Every row comes from one small tree of marks. Brackets hold a mark, then the marks that hang from it, in the order of their numbers. Every link used is in the known rows. Which tree was each row made from?
Known rows:
[K147 [K701 K500 [K512 K140] K976]]: [ 28  10   1  -7   8  17   3 -20  -5  11  13  -8 -12 -27 -14 -11   7  12
 -10  -1 -22  34 -11  -8   1   5  -7  21  -6  -5 -22  -2 -12 -15   1  -2
   8  -2  14 -22   5   6  -4   2 -18   5   3  13   3 -19 -26   8 -38  -1
   1   4   1  -9   3]
[K950 [K643 [K214 [K976 K140]]]]: [ 29   8  -2   3  12 -13  16   9 -19   9  17 -10   3 -16 -15  -3  -5 -10
 -16   3 -22  33   7  -4  12  11   9  16  -6  -7  -9   1 -15  -9   9 -13
   8  -9   5 -21  10   8 -19  -7  -5   4  19  -2   6  -7  -9  10 -23  -2
  -2  -1   8  -7  -4]
[K192 [K701 [K976 K214]] K950]: [ 28  11  -6   2   5 -28   3   3  -5   3  -2 -11  -6 -14 -12   6  -5  11
  -9   1  -3  19 -27 -41   5  -6  -8   2  -2  -1  -5   1 -16 -17   5 -11
  17   0  12  -8   2   8 -19 -10 -11  -2  23   7   2  -3 -36  10 -34  -3
   7  -1   9  -7 -18]
[K701 K147 K500 [K976 [K140 K512]]]: [ 32   5  -3 -10   9  11   2 -17   0  12  11  -6 -14 -42 -16  -6  11  11
  -2  -2 -15  39  10  18   3   7 -12  11  -9   1 -16   4 -18  -8   7  -6
  55  -2  16 -14  19  -7 -12  14  -8   9  -1  -1   3  -3 -17 -22 -27  19
  -6  -1   4  -3   6]
[K512 K701]: [ 31  14  -2   2   5 -25   1  -5  10  13   3  -9   2 -16 -12  -5  -5  -3
  -9   0  -2  22  -9  -8   2  -4  -6  17   0   0  -9  -4 -20 -15  11 -13
 -32  15  12 -15  17  13 -21  -8 -10   0  13   9  14 -17 -24  20 -41 -21
   3   1  -2   9 -12]
[K950 K643]: [ 31  12   5   9  12 -22   2   7  -2  16   6 -10   5 -20 -13 -11  -2 -10
  -8   0  -5  26   8   4  12   1  -1  14  -2   6  -3   5 -17  -8   6 -13
 -20  12  14 -21  12   2 -14 -11  -8  -3  16   1   9 -11 -24  28 -31 -10
  -2   4   4   8 -11]
[K976 K214]: [ 37  11  -3   8   1 -32   6   2  -1  13   0  -9   4 -19 -11 -14  -3   4
  -6   0  -6  23  -3 -20   7   4  -6   6  -4  -5  -6   8 -24 -11   9 -17
   1  14  12 -12  14   5 -23  -8  -7   1  15   6  15 -11 -37   2 -35 -13
   3   1   2   4 -14]
[K192 [K140 K512] [K701 K147 K500 [K976 K214]]]: [ 30  -1 -11 -12  10   5   9  -5 -13   5  -2  -6 -14 -39 -13   8  10   7
  -6  -2 -16  26  -4  -8   2   2 -12   7   1   5 -24   2  -9 -16   4  -5
  48 -11  18 -14  12   0 -15  11 -14   4   6   5   0  -2 -24 -29 -30  21
   5  -3  13 -18   3]
[K140 [K192 [K701 K147 K500]] K512 [K976 K214]]: [ 39  12  -9 -23  15  -5  -3 -17  -4   1   0  -5 -18 -41 -15  11   9   1
  -4  -1  -7  21   6  14  -4  -3 -16   6   0  -6 -24   2 -20 -27   9  -9
  12   4  22 -18  13  -6 -34  18  -7   6   3  -3  10  -3 -32  -2 -42  26
  -3  -7  18 -13  -7]
[K500 [K701 K147 K512 [K976 [K140 K192]]]]: [ 28  12   1 -11  27  -1   5 -14  -1   7   3 -11 -13 -44 -17   5  14   9
  -6   1  -4  34   3   7   0  10 -25   9 -10  -3 -13  -9 -19 -13   9  -8
  24 -12  17 -18  14   1 -17  -3  -9   0   6   0  -4  -1  -5   3 -34  23
  -2  -5  10  -1   0]
[K500 [K701 K147 K512 [K976 [K140 [K192 K950]]]]]: [ 26  16   1 -13  26  -5   1 -10   0   5  -1 -12 -13 -32 -20  12  12  13
  -8   4  -6  33  -9  -9  -4   5 -24  14 -12   2  -8 -11 -14 -20   3  -8
  24 -17  14 -13  10  -1 -10  -2 -11  -1  10   0  -9   4  -5   3 -37  25
  -2  -5  17  -2  -5]
[K950 [K643 K32 K228]]: [ 31  12   1   3  -3 -16  -5   2   3  11  15 -11  -8 -18 -11   5  -3 -24
 -16   4   6  22  10   7   7  13   0  14   2   1  -8   2 -11   0   1  -7
   1  18  17 -24  18   3 -22 -20  -8   0  18   0   4 -15  -5  33  -4 -12
  -5   1   1  19  -6]
[K950 [K643 [K32 [K512 K701]] K214]]: [ 26   9  -3  -2  -8  -1 -10  10  -7   5  25  -8   2 -11 -14   1  -4 -31
 -14   2 -14  14  -3  10   9  16   6  21   7   2 -24 -12  -2 -18  11  -8
 -22  -3  12 -26  16  15 -22 -15  -9  -1  22  25  17 -14 -13  23 -10  -6
   0  -1   6   2  -4]
[K500 [K701 [K512 [K140 [K192 K950]]] K976]]: [ 30  21   1  -8  24 -19  -2  -9  -2  16   3  -9  -7 -21 -22   5   7   8
 -13   4  -5  28 -23 -14 -11  -1 -24  34  -2   8 -15  -9 -11 -21  -2  -7
 -15 -19  17 -14   0   2  -6 -10 -13  -3  11   7  -5  -7 -13  22 -43  16
  -1  -2  16  -1  -6]
[K701 K147 K500 [K512 K140]]: [ 37  10   2  -3   9  14   1 -15   2  20  10  -9 -11 -30 -19 -10   9  15
  -3   0 -26  37  -1   1   5   6 -12  29  -9   4 -17   4   0 -17   0 -10
  25 -11  18 -19  14   2  -2   8 -15   5  -3   3   6 -10 -16 -11 -31   6
   1   2   4  -2   8]
[K512 [K140 [K192 K950] K976] [K701 K147 K500]]: [ 33  25  -3 -23  19   7 -26 -18  14  13  11  -6 -16 -17 -22  18   1   8
  -7   2 -21  34 -21  -6 -16  -9 -13  40  -4   5 -20  -7 -13 -30   2  -5
 -28  -2  11 -16   7   5 -18  16 -11   9   1   4   5  -4  -8   8 -52   7
  -2  -5  16 -11  -2]
[K192 [K140 [K512 K701]]]: [ 32   8 -10  -5  11 -28  14   1  -1  16  -6  -6   6 -16 -14   0   2 -16
 -13   1  -9  17  -4   3  -7  -3  -8  29   8  13 -23  -7 -14 -14   1 -13
 -33   4  15 -12  19   7 -14  -4 -11   0  11   9   9 -16 -20   6 -46  -5
   0  -1   9   9  -6]
[K214 [K643 K32] K976]: [ 33  13   5   4  10  -7  11  -2   2  18  16  -9 -15 -30 -10  -5  -5 -14
 -12   3   1  23   0 -26   9  -1  -7  21   5  -8  -4   4  -7 -25   7  -9
  -5  18   9 -19   9  15 -17   7  -8   4  21  -6   7 -30 -19  26 -13  -3
   3  -1   3  18  -7]
[K500 [K701 K147 [K976 [K140 K512] K214]]]: [ 28   7 -14  -9  11 -12   6  -3 -14   3  -4  -8  -9 -36 -13   3  11  14
  -5  -1 -10  30   1   4   0  10 -23   6  -5  -3 -16  -6 -24  -5   9 -11
  32  -5  13 -19  16   2 -22   3  -9   5  10   8   1   3 -21 -37 -31  18
  -2  -6  10  -5   1]
[K192 [K701 K500]]: [ 32   8   1   0   6 -20  -1  -8   7   9   8  -8  -8 -32 -14 -11  -2   5
 -11   0   4  24  -4 -13   4  -3  -3  16   0  -2  -2   5 -13 -17   9  -8
  -7   5  20 -16   8   2 -22  -7  -9  -2   9   6   8 -12 -28  13 -36 -14
   4   6   1  -1 -16]
[K228 K643]: [ 31  12   3   8  16 -31  -2   2  -2  23   4  -7   0 -14  -9 -15  -2  -9
 -12   0   4  28   6   5   4  -1   1  23  -7  10  -1   4 -13  -9   3 -12
 -26  10  10 -20  10   7 -14 -10  -7  -1  10  -2  16 -14 -25  23 -30  -6
  -1   3   0  16 -16]
[K214 [K643 K32 K228 K950] K976]: [ 32  14  -2  -3  -8 -13  17  -5   7   8  27 -13 -26 -22 -10  10  -6 -14
 -22   8   0  23   3 -15  -2   3  -6  30  -1 -14  -3  -2  -3 -23  -1  -5
   3  17  11 -10  17  15 -17  10 -12  13  20   3   4 -26  -5  36  -4  -6
   0  -2   1  33  -8]
[K643 K32 [K214 [K976 [K140 K192]]] K228 K950]: [ 36  17  -7 -13  -8 -20  13  -5  -1   5  42 -11 -16 -20 -19  22  -7 -20
 -28  10   0  23   5  -7 -11  20   5  28  -4 -20 -19  -7 -16 -15   4  -6
  32  -3  12  -3  27   6 -34 -10  -4  15  16  -4   4  -9   8  31  -8  -1
  -4  -7   8  18  -9]
[K643 [K32 K512] [K214 K976] K228 K950]: [ 36  15 -10  -6 -22 -13  19  -1  -3   1  36 -11 -14 -14 -16   9 -10 -27
 -24   8 -12  14  -5  -2   9  19   2  21  -1 -19 -19  -5   0 -19   0  -8
  30   2  16  -5  21  13 -19  -8 -11  16  18  18  13 -18  -1  19   2   5
   0  -5  -1  25 -10]
[K140 [K192 K950] [K512 K701]]: [ 36  18  -4 -11  10 -34   2  -8   5  11   0  -7   1 -12 -18   5   1 -14
 -11   4   7  13  -8   5 -14 -10  -9  23   1  12 -16 -10 -19 -28   5 -12
 -37   5  15  -8  16   0 -20  -1  -7   0  14   2  10 -11 -25  32 -48  -2
  -4  -5  17   7 -16]
[K192 K950]: [ 35  18   1   5   6 -36   5   2   7  17   1 -10   1  -9 -15  -9  -6   3
 -10   2   0  21 -14 -22   5  -6  -5  21  -3   4  -1   4 -14 -17   0 -17
  -9  12  13  -6  10   1 -11 -10  -9   1  15   3   6 -11 -27  22 -39 -11
   2   2   5  12 -20]
[K32 [K512 K140 [K701 K147 K976]]]: [ 30  13  -7  -3  11  19 -10  -7   1  13  10  -9  -8 -21 -15   3  -3   0
  -1  -1 -28  33 -19   9   6   4 -12  17  -5  10 -21 -10  -7 -13   6  -6
   1  -6  13 -19  12  20  -5   4 -14   9   8  17  11  -7 -13  -6 -34   5
   2  -4   0   2   4]
[K950 [K643 K32 [K214 K976] K228]]: [ 31  11  -2   0  -3  -9  12   3  -9   5  24 -10  -8 -16 -11   8  -5 -29
 -21   7  -6  19   3  -2  14  16  10  11   3 -11 -17   1  -5 -11   3  -7
  18   3  10 -22  14  10 -27 -15  -9   7  21   1   4 -20   2  30   5  -3
  -1  -4   2   5   0]
[K512 K140 [K701 K147]]: [ 34  15  -6  -2  11  -3 -10  -5   8  18   7 -10  -4 -16 -14   5  -4   5
  -4   0 -14  31 -15  -4  -2  -3  -7  27  -4   9 -17  -7  -9 -15   5 -11
 -23   0  10 -19  19  17 -15   0 -12   7   8   8   8  -9 -11   5 -42 -16
   4  -2   1   2   2]
[K643 [K32 [K512 K701]] K950]: [ 29  17  -5  -5 -18 -13  -5   1  11   7  27 -10  -8 -15 -17   6  -6 -20
 -15   1  -4  14 -10  -1  -3   7  -8  31   5  -4 -16 -14  -8 -20   8  -5
 -20  12  18  -7  24  13 -15  -7 -13   4  16  21  17 -18 -19  23 -23  -9
   2   1   1  30 -14]
[K976 [K214 [K643 K228 K950]]]: [ 34   8  -8   0 -10 -30  14   0  -1   4  13 -13 -11 -14  -9  -4  -2   8
 -18   8 -11  27   9 -13  -7   5  -9  21  -9  -7  -2   2 -14 -18   0 -11
  -5  15  11 -10  19  12 -18  12 -11  10  16  20  13 -11 -28  15 -21 -17
  -1  -2   5  17 -14]

Write each row's tree:
[ 27  11   0  -5   9   2  -1 -13  -2  11   8  -9 -17 -20 -21   4   3  18
 -12   2 -19  32 -27 -23  -3  -2 -12  32  -3   7 -12  -1   2 -20  -3  -3
  19 -23  19 -14  -2   4  -1  -1 -17  -2   8   5  -4  -8 -21   7 -33  10
   3   4  11 -13  -3] | [K192 [K701 K500 [K512 K140] K976] K950]
[ 32   7  -8  -1  10   9   6  -7 -13   7   0 -12 -14 -28 -13  12   3  17
  -2  -1 -24  30 -16 -16   7   4 -16   7  -7   2 -21  -1  -3 -15   4  -9
  41 -19  16 -19  10  13 -11   1 -16   3  12   3   1  -2 -24  -9 -29  12
   7  -3   9 -16   6] | [K192 [K701 K147 [K512 K140] [K976 K214]]]
[ 36  17   0  -8  28  -8   1  -9   0  17   3 -10  -8 -33 -19   2  10   4
  -8   2  -4  28  -4   6  -5   3 -21  30  -6   7 -18  -8  -7 -21   1 -12
 -21 -15  20 -23  13   4 -13  -3 -12   1   5   4   1  -5  -8  11 -42  12
  -1  -4  12   2   0] | [K500 [K701 K147 [K512 [K140 K192]]]]
[ 41  13   6  -8  19  14  -5 -19   4  20  15  -9 -12 -36 -22  -7  10   8
  -3   1 -16  37   5   8  -3   5 -13  26 -11   7 -18   2  -5 -22   3  -8
  16 -13  20 -19  15  -3  -9   9 -10   5  -4  -3   7  -9 -13   6 -36  12
  -2  -1  11  -5   5] | [K701 K147 K500 [K512 [K140 K192]]]
[ 35  15  -8  -6 -20 -32   7   0   8   7  34 -12  -9 -11 -15  11  -7 -13
 -24   7   4  14  -3  -5  -2  15   2  32   0 -15 -21  -1  -7 -17   1  -9
  15  12  16  -2  30   7 -28 -15 -10  13  15  18   9 -14  -6  39  -5 -14
  -1  -2  -1  22 -10] | [K643 K32 K214 K228 K950]
[ 30  13 -13  -5   7   2 -10   0  -9  10   3  -5  -6  -6 -12  -4  -5  -1
  -8   4 -40  32  -9  -6  -6   3 -17  32   2   2 -20  -5 -13 -21   3 -10
 -51   4   8 -28   1  25 -13  17 -11   7  15  26  22 -15 -36  -9 -46   2
   0  -5  11  -1  -6] | [K32 [K512 [K140 [K976 [K214 K643]]] K701]]
[ 29  12  -9   1   3  -8  -7  -5  -4  14   8  -8  -2 -14 -13   1  -4   8
  -7   0 -21  31 -24 -22  -5   3 -10  18  -1   1 -21  -5 -24  -9  10  -7
  -6  -2   8 -16  10  19 -20  -4 -12   4  13  13  12 -11 -28  -7 -39 -14
   4  -1   2  -9   1] | [K512 K140 [K701 [K976 K214]]]
[ 39   9 -11 -16  20 -10  21  -6 -16   2  13  -8 -10 -32 -16  15  -1 -11
 -13   4  -3  21   8  11   0   1   1   9  -4  -4 -23  -7 -11 -26  10 -14
  25 -19  14 -13  19   4 -31   5  -3  10  14 -12   1   0  -9   9 -32  18
  -2 -11  19 -10  -5] | [K643 [K214 [K976 [K140 [K192 [K701 K147]] K512]]]]
[ 41  14  -3  -6  19 -22  21  -9  -8  15   9  -7  -3 -29 -18  -3   1 -17
 -13   3  -1  27  14  11  -5   3  -7  13  -3  -1 -13  -2 -27 -13   6 -14
   7   1  15 -12  16  -3 -20   1  -1   6  12 -19   8 -11 -17   9 -41  12
  -7  -6  12  10 -11] | [K214 [K976 [K140 K192 K512]]]
[ 37  13  -6   0 -11 -26   4  -3   5  12  23  -9  -5 -16 -11   2  -6 -16
 -19   6   6  15  -2  -5   5  18   3  17   2 -10 -21   4  -9 -11   3 -11
  18  12  16 -13  23   8 -33 -22  -7   7  15  11  10 -17  -6  28  -4 -14
  -2  -3  -1  13  -8] | [K643 K32 K214 K228]
[ 34  15 -17  -7  -7 -10   3  -1  -8   6  15  -9 -16  -3 -14   2  -6   2
 -17   8 -39  34   2   3 -10  11 -16  37  -6  -4 -15  -1  -7 -14 -10 -10
 -22   7  14 -17   9  17  -8  20 -12  17  12  26  17  -8 -25   1 -30   7
  -6  -6  10  19 -10] | [K32 [K512 [K140 [K976 [K214 [K643 K228 K950]]]]]]
[ 31  20  -7 -10  24  -7   2 -10   1  15  -6  -9 -12 -27 -16   6   7  11
  -8   0 -23  30 -10   4   5   2 -27  36  -1  -2 -20  -5  -6 -19  -3 -14
 -19  -3  18 -26   8   8 -11   3 -15   4   4  10   1  -9 -10   0 -42  21
  -1  -4   6   4   4] | [K500 [K701 K147 [K512 [K140 K976]]]]
[ 33  12   2   4   6   4  10   2  -3  14  18  -8 -15 -29 -11 -11  -6 -23
 -11   3  -9  22   3 -15  13   5  -7  16   4  -4  -4   1  -1 -24   5  -8
   0  12  13 -21   6  17  -9   8  -8   4  21   3  13 -28 -22  14 -12   9
   2  -3   2  23 -10] | [K214 [K643 [K32 K512]] K976]
[ 38  23  -8 -15  25  -2 -15  -3   1  10   3  -8 -14 -13 -21  19  -9  -5
  -7   3 -17  25 -17   3  -3  -7 -13  26  -3  12 -16  -6  -3 -26  -6 -12
 -24  -7  21 -17   2   6 -10   3  -8   8  13   2   3   5 -16  19 -51  22
  -1  -8  21   3 -17] | [K32 [K512 [K140 [K192 [K701 K147] K950] K976]]]
[ 28   4 -10 -13  -3   3   7 -13 -18  -1   9  -5  -8 -31 -10 -11   9  10
 -11  -2 -16  33   4   0  -5  11  -4   1  -6 -12 -20  -3 -33  -6   8  -5
  31   5  11 -19  13  -1 -22   6  -9   6   8   9   8  -7 -39 -24 -38   1
  -3   1   8 -13  -5] | [K147 [K701 K500 [K976 [K140 K512] K214]]]
[ 36  11   5  -5  14 -19  -5 -12   9  10  13  -8  -9 -37 -17  -7  -1  -2
 -11   1  13  23   0  -6  -5  -4  -4  13  -1  -1  -5   3 -19 -21  11  -7
 -13   3  22 -15   8  -2 -29  -7  -5  -2   8  -2   9 -10 -24  27 -40  -9
   1   3   8  -2 -20] | [K140 [K192 [K701 K500]]]
[ 27  11 -11 -12  18  -6   8  -2  -1  11  -7  -8  -5 -16 -15  18   5  -4
  -7   1 -17  21 -20  -6  -2  -9 -12  23   1  16 -24 -10  -5 -22  -3  -9
  10  -3  10  -7  15   7  -3   6 -16   5  12   9  -4  -6 -12   0 -38  16
   3  -5  13   1   2] | [K192 [K140 [K512 [K701 K147 K976]]] K950]
[ 31  12   0   1   2 -25  -5   7  -6  21  23  -6  -1 -12 -10  -5  -4 -19
 -18   2   9  19  -1  -1   3  10   8  31   1   2 -17   1  -3 -15   6 -11
  -8   4   8 -21  15  11 -26 -16  -6   0  15   6  15 -17 -14  35  -9  -5
   0   0   3  12 -11] | [K228 [K643 K32 K214]]
[ 35  12 -16 -13 -19 -23  27  -4  -8   3  33  -9 -14 -15 -17  17  -4 -20
 -28   9  -7  20   8   8  -6  19   0  32   0 -15 -26  -7  -7 -13  -1  -9
  39  -3  15  -4  30   4 -27  -5  -7  18  15   1   4 -11   2  11  -3   7
  -6  -7   6  22  -2] | [K643 K32 [K214 [K976 [K140 K512]]] K228 K950]
[ 26   8   1  -3  -2  10  -8 -15   6   7  14  -6  -7 -28 -15 -15   1  -1
  -5  -1 -19  29 -12   2   7   6 -10   9  -2  -1 -13  -3 -15 -16  13  -2
   4   4  14 -17   6  11 -11   3 -13   2   5  24  18 -17 -25  -5 -31   3
   1   2  -5  -1  -6] | [K32 [K512 [K701 K500 K976]]]
[ 31  16  -7  -5  -9 -20  16   5  -2   9  39 -10  -9 -19 -19  13  -8  -9
 -22   4  -8  23  -5 -21  -1  13   3  36   0 -20 -17  -5 -11 -18   6 -11
  26  -1   9  -2  24   9 -24  -7  -6  11  17   0   5 -13  -6  17 -12  -4
   2  -2   5  17  -7] | [K643 K32 [K214 [K976 K140]] K950]
[ 32  12  -2  -2   2  -6 -14 -12   9  19  15  -6  -4 -19 -18  -9  -3   6
 -10   1 -15  34 -16 -10  -9   0  -5  39   0   5 -14  -4 -14 -15   7  -6
 -29  -2  13 -20  10  11 -16  -1 -12   3   4  13  13 -15 -18  -1 -43 -21
   2   4   0  -3  -2] | [K512 K140 [K701 K500]]
[ 20   5   7  -4   9   4   3  -7  -6   1   4 -11 -13 -24 -17   4   8   7
 -11   1 -17  29 -12 -11   9  -2  -8  14  -5   7  -4   0   2 -20   2  -2
  22 -17  18 -19  -3  -1  -3  -2 -17  -9  14   6  -5  -7 -23  21 -22  14
   2   5  13 -16  -4] | [K192 [K701 K500 K512 K976] [K950 K643]]
[ 29   8  -8 -16  10  -4   0  -6   2  11  -3  -6  -6 -18 -18  10   8   1
 -10   2 -19  23 -11  -4  -7  -6  -9  32   1  15 -19  -8  -2 -26  -3  -8
   1  -7  14 -11  16   0  -5  12 -16   3   4  12   1  -5 -12 -14 -40   7
   3  -1  14  -4  -1] | [K192 [K140 [K512 [K701 K147 K500]]] K950]
[ 31   3 -12 -14  -5   3  -5 -12  -8   2   4  -5  -8 -30 -14   2  10  11
  -5   0 -22  34   7   9  -8   9 -10  11  -7  -1 -19  -6 -21 -12  12  -9
  26  -8  12 -18  22   3 -24  13  -9   6   3   7  13   0 -25 -44 -35   0
  -1  -3  10 -12   4] | [K976 [K140 [K512 [K701 K147 K500]]] K214]
[ 37  14  -3   2  -5  -6  13   4  -8  11  26  -7  -4 -22 -14  -7  -9 -26
 -14   3 -11  14  -9 -11  19  13   3  13   5 -13 -20   0  -4 -21   8 -12
  19   3  14 -15  13  12 -19 -10  -7   7  18   8  15 -22 -15  12  -8   9
   3  -4   1  13  -9] | [K643 [K32 K512] [K214 K976]]
[ 32   9  -4  -8  -2 -15   0 -16   6  12   6  -4  -4 -27 -15 -12   6  -4
  -9   0  -6  22  -1  12  -4  -2  -9  24   3   3 -17  -3 -17 -20  10  -8
 -20   8  17 -16  17   2 -19   5 -10   2   4  11  16 -19 -28   1 -38  -6
  -2   1   2   2  -4] | [K140 [K512 [K701 K500]]]
[ 33  10  -7  -2 -19 -22   5   2   2   5  23 -12 -19 -17 -10   8  -1  -4
 -20   8  -2  22   6 -18  -9  11  -9  25  -2 -11  -7   0 -10 -19   1  -7
   3  19  12 -10  22  12 -23   4 -11  10  20  16  10 -16 -20  20  -5 -15
  -1  -2   6  23 -11] | [K976 [K214 [K643 K32 K228 K950]]]
[ 29  13 -11  -8 -17   2 -11   0   6   9  32 -10 -21  -7 -15  14  -7 -16
 -22  10 -15  26  -4   3 -17  11 -10  49   2   5 -17 -17   6 -17  -6   0
 -37   2  15 -20  19  25  -9   4 -15  12  17  28  13 -17  -5  20 -14 -15
  -3  -3   5  29  -5] | [K214 [K643 [K32 [K512 K140 K701]] K228 K950]]
[ 32   5  -5   6   6 -20   5   6  -9  13   5  -9  -2 -19 -10 -15  -1  13
  -9   4 -15  37  12 -21  -4   9  -9  15  -7  -2   0   5 -23 -10   8 -16
  -2   6   5 -21  12  10 -18   6  -4   2  18   6  13  -7 -35  -9 -34 -14
  -1   0  10   2 -14] | [K976 K140 [K214 K643]]
[ 34  13   0   1  16  12   9 -13  -1  20   6 -12 -10 -28 -16   0   5  11
  -1  -1 -25  35 -10   0  10   4 -15  17  -9   6 -21   2  -3 -13   1 -10
  33  -7  15 -15  14   7  -1   3 -15   6   4   1   1 -10 -15   6 -28  13
   1  -2   3   0  10] | [K701 K147 [K512 K140] K976]
[ 35  15  -6  -2 -22 -18   3  -1   9   7  28 -11 -13 -16 -15   4  -7 -21
 -19   6   0  17   2   9   2  17  -7  23  -1  -7 -11  -4  -6  -8  -3  -7
  10  16  23  -7  25   6 -13 -13 -11  10  14  16  13 -14 -10  22  -9  -3
  -2  -1  -2  40 -16] | [K643 [K32 K512] K228 K950]
